What can hang from each mark:
k91: k883
k61: k23 k673
k640: k526
k23: k91 k347 k526
k347: k23 k673
k526: k332
k673: k61 k347
k883: k91

Every row comes from one small tree of marks. The marks that hang from a mark follow it in brackets, in the order of their numbers. Every link used is in the known rows. Which tree was each row made from?
Known rows:
k640{k526}: [ 0.19 -0.02  0.26 -1.01 -1.73 -0.03  1.83 -1.93 -0.36  0.14  0.49 -2.90
 -2.35  0.03 -1.59 -0.23  4.06 -0.96 -0.15 -2.55  2.25 -1.24 -1.40 -0.13
 -1.00 -1.41 -1.72  1.53 -0.26]
k673{k61{k23{k91{k883}}} k347}: [ 0.42 -1.76  2.62 -2.45  3.62 -3.11  0.09  0.63 -2.24 -0.20  1.92 -1.98
 -0.23 -0.10  0.40  0.75  2.99 -1.38  2.02 -3.38  2.42 -2.30 -0.62  0.87
  0.77 -0.05 -2.25  0.14 -1.22]
k673{k61{k23{k91}} k347}: [ 0.76 -1.49  0.83 -1.30  3.01 -1.88  1.25 -0.54 -1.11 -1.62  2.84 -2.38
  0.44  0.67  0.61  1.66  2.71 -0.77  2.48 -2.81  2.68 -1.80 -0.04 -0.30
  0.43  0.14 -2.17 -0.46 -1.99]
k23{k91{k883} k347{k673{k61}}}: [ 1.47 -2.52  2.16 -1.13  3.35 -1.23 -0.13  1.34 -2.82 -0.58  1.11 -4.33
  3.05  1.62 -0.06  0.61  2.31 -1.11  1.99 -2.84  3.12 -2.26 -2.24 -1.95
  1.75 -1.43 -4.22  0.80  1.42]
k640{k526{k332}}: [ 0.61 -0.77  0.35 -1.83 -3.52  0.45  1.74 -2.50 -1.83  0.02  0.97 -3.45
 -1.96 -0.76 -0.92  1.16  4.11  0.44  0.62 -1.75  3.98 -1.02 -1.41 -0.09
 -0.22 -1.55 -1.04  1.07  0.01]
k347{k23{k91 k526}}: [ 0.18 -1.86  0.29 -1.23 -2.38  0.86  1.41  2.03 -0.74 -0.35  2.70 -3.90
  0.87  3.77 -1.76  2.61  2.60 -0.07  2.11 -2.11  2.80 -0.30 -0.64 -0.19
 -0.97 -2.31 -2.81 -0.31  2.21]
k61{k23{k91{k883} k347{k673} k526{k332}}}: [ 1.39 -4.07  3.90 -2.62  0.99 -0.03  0.36  1.95 -4.77 -0.78  3.22 -3.48
  3.58  4.24 -0.89  4.14  3.30  0.60  1.74 -1.67  4.50  0.14 -2.43 -0.16
 -0.51 -2.94 -3.02 -1.59  2.84]
k61{k23{k91 k526{k332}} k673{k347}}: [ 1.56 -2.82  0.70 -2.44  0.47 -0.41  0.34 -0.74 -3.50 -1.20  5.09 -0.36
  0.97  2.56  0.17  4.45  4.13  0.45  1.94 -1.40  4.63 -0.23 -0.17  1.69
  1.53 -1.27 -1.30 -3.16 -0.41]
k61{k23{k347}}: [ 0.33 -1.02  1.64 -0.86  0.09  0.53  1.53  0.28 -1.81 -0.16  1.84 -3.09
  1.24  2.36 -1.59  2.21  2.42 -3.40  0.57 -2.47  2.39 -0.78 -0.01 -0.58
 -1.73 -1.58 -2.08 -0.67  0.08]
k883{k91}: [-0.15  0.58  0.82 -2.75 -0.54  1.32  1.66  0.25 -1.27 -1.49 -0.44 -4.26
 -0.73  3.65 -1.96  0.11  4.17 -1.31  0.71 -2.39  0.74 -1.54 -0.34 -1.09
  0.40 -2.33 -2.38  0.26 -0.81]
k347{k673{k61{k23}}}: [ 1.41 -0.30  0.92 -0.49  1.56 -1.94  0.43  0.13 -0.18 -1.47  1.75 -3.72
 -0.60  2.47 -0.83  0.07  1.05 -1.09  0.53 -3.65  2.39 -3.31 -1.30 -1.28
  0.09 -0.62 -1.03 -0.22 -0.03]
k61{k23{k91 k526} k673}: [ 0.31 -2.12  0.98 -2.56  0.72  0.20  0.51 -0.14 -1.63 -0.73  4.96 -0.98
  1.14  3.87 -0.88  3.54  3.30 -0.90  2.06 -2.12  2.10 -0.74 -0.20  2.30
  0.09 -2.01 -2.06 -2.73 -0.29]
k23{k91 k347{k673} k526{k332}}: [ 1.97 -3.26  1.44 -0.58 -0.45  2.03  1.61  0.85 -3.45 -1.94  2.94 -4.35
  4.16  4.81 -0.73  4.03  3.38  1.89  2.56 -0.81  4.96  0.54 -2.24 -2.30
  0.63 -2.81 -3.91 -0.96  2.38]
k61{k23{k347 k526} k673}: [ 0.70 -1.94  0.80 -1.13  0.89  0.29  0.40  0.42 -2.64  0.20  4.58 -1.68
  1.51  3.56 -1.29  3.52  2.69 -3.87  0.85 -1.90  3.56 -0.39  0.09  1.60
  0.19 -2.06 -1.77 -2.89  0.78]
k347{k23{k91} k673}: [ 1.55 -1.34  0.30 -0.37 -1.34 -0.11  0.83  1.97  0.04 -1.00  0.80 -3.74
  1.16  3.78 -1.73  0.39  2.08  0.24 -0.20 -3.26  2.41 -2.20 -1.56 -2.85
 -0.58 -1.87 -2.54  0.35  2.20]
k23{k347 k526{k332}}: [ 1.00 -1.98  1.16 -0.78 -2.18  1.89  1.67  0.40 -3.55 -0.44  2.66 -4.58
  1.57  3.13 -1.52  4.21  3.29 -0.66  2.41 -0.77  5.51  0.77 -1.06 -0.50
  0.44 -2.37 -2.74 -0.58  1.69]
k61{k23{k526}}: [ 0.01 -0.49  1.51 -1.49 -0.61  0.24  1.61  0.68 -0.73 -0.47  2.76 -2.88
 -1.09  4.19 -2.20  2.47  2.58 -1.09  1.30 -2.45  2.03 -0.39 -0.68  0.98
 -1.64 -1.99 -1.49 -0.78  0.31]
k347{k23{k91} k673{k61}}: [ 1.57 -1.63 -0.28 -0.17 -0.07 -1.17  0.47  1.57 -0.12 -1.18  1.88 -4.76
  1.50  2.01 -0.34  0.26  1.14 -0.03  1.60 -3.38  3.21 -3.35 -1.28 -2.55
  0.74 -1.06 -2.32  0.36  1.85]

Write each row's tree:
[ 1.03 -1.29  0.00 -0.31 -0.54 -0.65  1.20  1.28 -0.74 -0.59  1.11 -2.52
 -0.07  1.70 -1.07  0.93  2.95 -0.94  0.22 -3.14  3.02 -1.26 -0.15 -1.87
 -0.13 -0.80 -2.53  0.28  0.53]
k673{k347{k23{k91}}}
[ 0.91 -1.84  2.78 -2.36  2.91 -2.47 -0.19  1.14 -1.75 -0.83  1.83 -3.20
  0.62  1.83 -0.42  0.36  1.99 -0.29  1.55 -3.73  1.83 -3.30 -2.05 -0.26
  0.34 -1.03 -2.43  0.07  0.48]
k347{k673{k61{k23{k91{k883}}}}}
[ 1.28 -3.14  2.32 -3.47  1.22 -1.69 -0.74  0.26 -4.63  0.24  4.46  0.11
  0.34  1.82 -0.20  3.71  4.44 -0.41  1.35 -1.93  4.53 -0.57 -0.73  2.96
  2.01 -1.36 -1.63 -2.37  0.30]
k61{k23{k91{k883} k526{k332}} k673{k347}}
[ 1.36 -3.15  3.15 -3.10  1.17 -1.78 -0.23  1.27 -3.60 -1.19  3.67 -3.82
  1.40  2.63  0.00  3.01  2.32  1.73  3.17 -2.29  4.39 -1.76 -2.35  0.94
  0.83 -1.88 -1.70 -1.03  1.91]
k347{k673{k61{k23{k91{k883} k526{k332}}}}}
[ 0.29 -3.87  3.78 -3.53 -0.31  0.48  0.89  1.65 -5.11 -0.10  3.80 -3.32
  3.15  2.41 -0.92  5.14  3.72 -0.28  3.08 -1.31  4.31  0.94 -1.27  1.48
 -1.08 -2.88 -3.11 -1.51  1.92]
k61{k23{k91{k883} k347 k526{k332}}}
[ 1.72 -3.24  1.04 -2.33 -1.18 -1.67 -1.09  1.76 -4.24  1.27  3.70 -1.31
  0.13  1.27 -0.62  2.88  3.73 -0.68  1.02 -2.19  5.83 -1.16 -0.81  1.79
  2.84 -1.54 -1.64 -1.89  2.36]
k61{k673{k347{k23{k91{k883} k526{k332}}}}}
[ 1.55 -0.79  0.20  0.52 -1.87 -0.25  0.75  2.48  0.00 -0.22  1.25 -4.14
 -0.84  5.43 -2.63  0.54  1.43 -0.57 -0.57 -3.00  3.52 -1.57 -1.85 -1.75
 -0.20 -2.40 -1.57  0.04  3.52]
k347{k23{k526} k673}
[ 1.77 -1.67  1.16 -1.13 -0.23 -1.16  0.84  0.34 -2.08 -1.88  3.63 -4.45
  0.08  3.31 -0.49  2.58  1.43  0.81  2.43 -2.03  4.92 -1.87 -1.73  0.01
  0.77 -1.56 -0.51 -1.23  1.36]
k347{k673{k61{k23{k526{k332}}}}}
[ 1.35 -2.17 -0.02 -0.19  0.05 -0.91  0.89  2.22 -0.41 -1.46  3.09 -4.88
  1.63  3.76 -0.46  1.44  1.21  0.51  2.52 -2.74  3.81 -1.88 -1.64 -1.36
  0.81 -1.82 -2.48 -0.34  2.77]
k347{k23{k91 k526} k673{k61}}
[ 0.24 -1.62  2.06 -2.26 -1.49 -0.75  0.23  2.44 -1.62  1.12  0.64 -3.17
 -0.15  1.41 -1.99  0.54  2.62 -1.39  0.74 -3.37  2.19 -1.91 -0.96 -0.17
 -0.67 -1.89 -2.70  0.98  1.85]
k347{k23{k91{k883}}}
[-0.21 -1.83  2.63 -3.18  1.89 -2.09  0.13  0.65 -2.08 -0.06  2.43 -2.99
  0.44  0.14 -0.23  1.28  2.42 -1.25  2.82 -3.29  1.78 -2.55 -0.87  1.39
 -0.21 -0.95 -2.44  0.16 -0.60]
k673{k61{k23{k91{k883}}}}
[ 1.66 -3.66  3.08 -1.87  0.28  0.65  0.38  1.94 -4.60 -0.61  2.17 -4.20
  3.43  4.15 -0.96  3.26  3.53  1.07  2.14 -1.49  4.93  0.19 -2.94 -1.27
  1.08 -3.01 -4.18 -0.31  3.16]
k23{k91{k883} k347{k673} k526{k332}}
[ 1.08 -2.17  2.17 -1.46 -0.59 -0.81 -0.13  3.53 -1.54  0.25  1.39 -3.61
  0.55  5.01 -2.17  0.83  2.24  0.26  0.30 -3.16  2.95 -1.51 -2.47 -0.69
 -0.09 -2.60 -3.03  0.26  3.75]
k347{k23{k91{k883} k526} k673}
[ 1.30 -0.34 -0.74  0.61 -0.12 -2.39  0.42  0.91 -0.58  0.13  1.10 -3.53
 -1.86 -0.01 -0.47 -0.15  1.40 -2.73  0.50 -3.35  4.11 -2.76  0.05 -1.22
  1.48  0.16 -1.00  0.69  0.50]
k673{k61 k347{k23}}
[ 0.44 -2.20  1.09 -1.38  3.10 -1.54  1.57  0.11 -1.46 -1.85  4.17 -2.68
  0.70  2.21  0.74  2.90  2.99 -0.04  3.37 -2.22  3.22 -0.54 -0.28  0.73
  0.11 -0.54 -2.34 -1.29 -1.02]
k673{k61{k23{k91 k526}} k347}
[ 1.14 -3.92  1.13 -2.63 -0.41  1.36  0.68 -0.15 -4.57 -0.99  5.95 -1.91
  4.12  2.69 -0.14  6.05  3.72 -0.86  3.12 -0.86  5.00  0.41 -0.02  1.65
  0.43 -2.40 -2.37 -3.77  0.96]
k61{k23{k91 k347 k526{k332}} k673}
[ 1.29 -1.91  1.98  0.03  1.42  0.22  1.20  1.53 -1.73 -1.05  2.62 -3.40
  1.84  5.82 -1.72  2.66  2.08 -1.70  0.28 -2.26  3.18 -0.15 -1.67 -1.12
 -1.38 -2.33 -2.27 -1.29  2.12]
k61{k23{k347{k673} k526}}
[ 1.21 -3.22  1.42 -2.00 -0.71 -2.29 -0.22  2.03 -3.90  0.26  3.21 -3.78
  0.13  0.08  0.26  2.65  2.72  0.25  3.22 -2.14  6.03 -1.31 -0.98  0.88
  2.32 -0.92 -2.01 -0.18  2.15]
k673{k61 k347{k23{k91{k883} k526{k332}}}}
[ 1.38 -2.80 -0.23 -0.85 -1.29 -1.00  1.03  1.19 -2.60 -1.16  3.89 -4.16
  0.95  0.83  0.68  3.41  2.64  0.80  3.71 -1.58  6.20 -0.87 -0.21 -0.16
  1.91 -0.79 -1.83 -0.87  1.60]
k673{k61 k347{k23{k91 k526{k332}}}}
[ 1.55 -1.21  1.64 -0.01  1.29 -0.03  1.02  0.82 -1.41 -1.16  1.25 -3.16
  1.49  4.15 -1.75  1.23  1.88 -2.13 -0.90 -2.96  2.51 -1.45 -1.38 -2.26
 -1.35 -1.87 -2.17 -0.81  1.25]
k61{k23{k347{k673}}}
[ 0.67 -2.46  2.88 -2.60  3.01 -2.06  0.00  1.80 -1.90 -0.87  2.97 -3.44
  0.91  3.56 -0.46  1.64  2.07  0.43  2.58 -2.96  2.54 -2.19 -2.41  0.82
  0.35 -1.88 -2.60 -0.59  1.42]
k347{k673{k61{k23{k91{k883} k526}}}}
[-0.05 -2.96  1.91 -1.76  0.97  1.42  2.01  0.95 -2.31 -1.30  4.03 -3.17
  3.36  4.16 -1.08  4.43  3.15 -1.07  2.88 -1.49  2.76  1.14 -0.48  0.27
 -2.26 -2.51 -3.43 -1.64  0.77]
k61{k23{k91 k347 k526}}
[ 1.30 -2.58  0.34 -0.94 -2.37  0.21  1.38  1.46 -2.46 -0.97  2.78 -3.29
  0.82  2.56 -0.55  3.57  3.43  1.20  1.99 -1.59  5.40  0.22 -0.54 -0.51
  0.59 -1.48 -2.00 -0.85  1.86]
k673{k347{k23{k91 k526{k332}}}}
[ 1.60 -1.31  1.08  0.52  0.64  0.96  1.34  1.35 -1.69 -0.94  1.40 -4.14
  1.51  5.71 -2.05  1.67  2.45 -1.12  0.37 -2.05  3.78 -0.26 -2.20 -2.24
  0.32 -2.51 -3.34 -0.19  2.26]
k23{k347{k673} k526}
[ 1.72 -3.68  2.10 -1.49  0.21  1.16  1.55  0.94 -3.50 -2.22  4.12 -3.75
  4.41  4.92 -0.49  5.02  2.95  1.29  2.37 -1.25  4.64  0.65 -1.73 -1.14
 -1.05 -2.76 -2.82 -2.13  2.19]
k61{k23{k91 k347{k673} k526{k332}}}
[ 2.00 -2.90 -0.02 -0.68 -1.84 -0.43  0.45  1.75 -2.12 -1.78  3.70 -5.27
  1.99  2.92 -0.03  2.92  1.52  1.97  3.31 -1.95  5.70 -1.83 -1.63 -1.37
  1.24 -1.83 -1.89 -0.80  3.19]
k347{k23{k91 k526{k332}} k673{k61}}
[ 0.96 -1.85  1.06 -1.29  1.25 -2.99 -0.34  1.89 -1.98  0.58  1.28 -3.20
 -0.45 -0.70 -0.06 -0.07  2.27 -1.76  1.59 -3.53  3.63 -2.68 -0.41 -0.20
  1.63 -0.27 -2.45  0.84  1.02]
k673{k61 k347{k23{k91{k883}}}}
[-0.13 -3.38  3.05 -2.82  2.70 -1.10  0.63  1.58 -3.67 -0.16  4.21 -3.74
  3.04  1.81  0.10  3.61  2.55 -2.02  3.97 -2.00  3.22 -0.51 -0.79  1.83
 -0.38 -1.95 -3.51 -0.99  1.02]
k673{k61{k23{k91{k883} k347 k526}}}
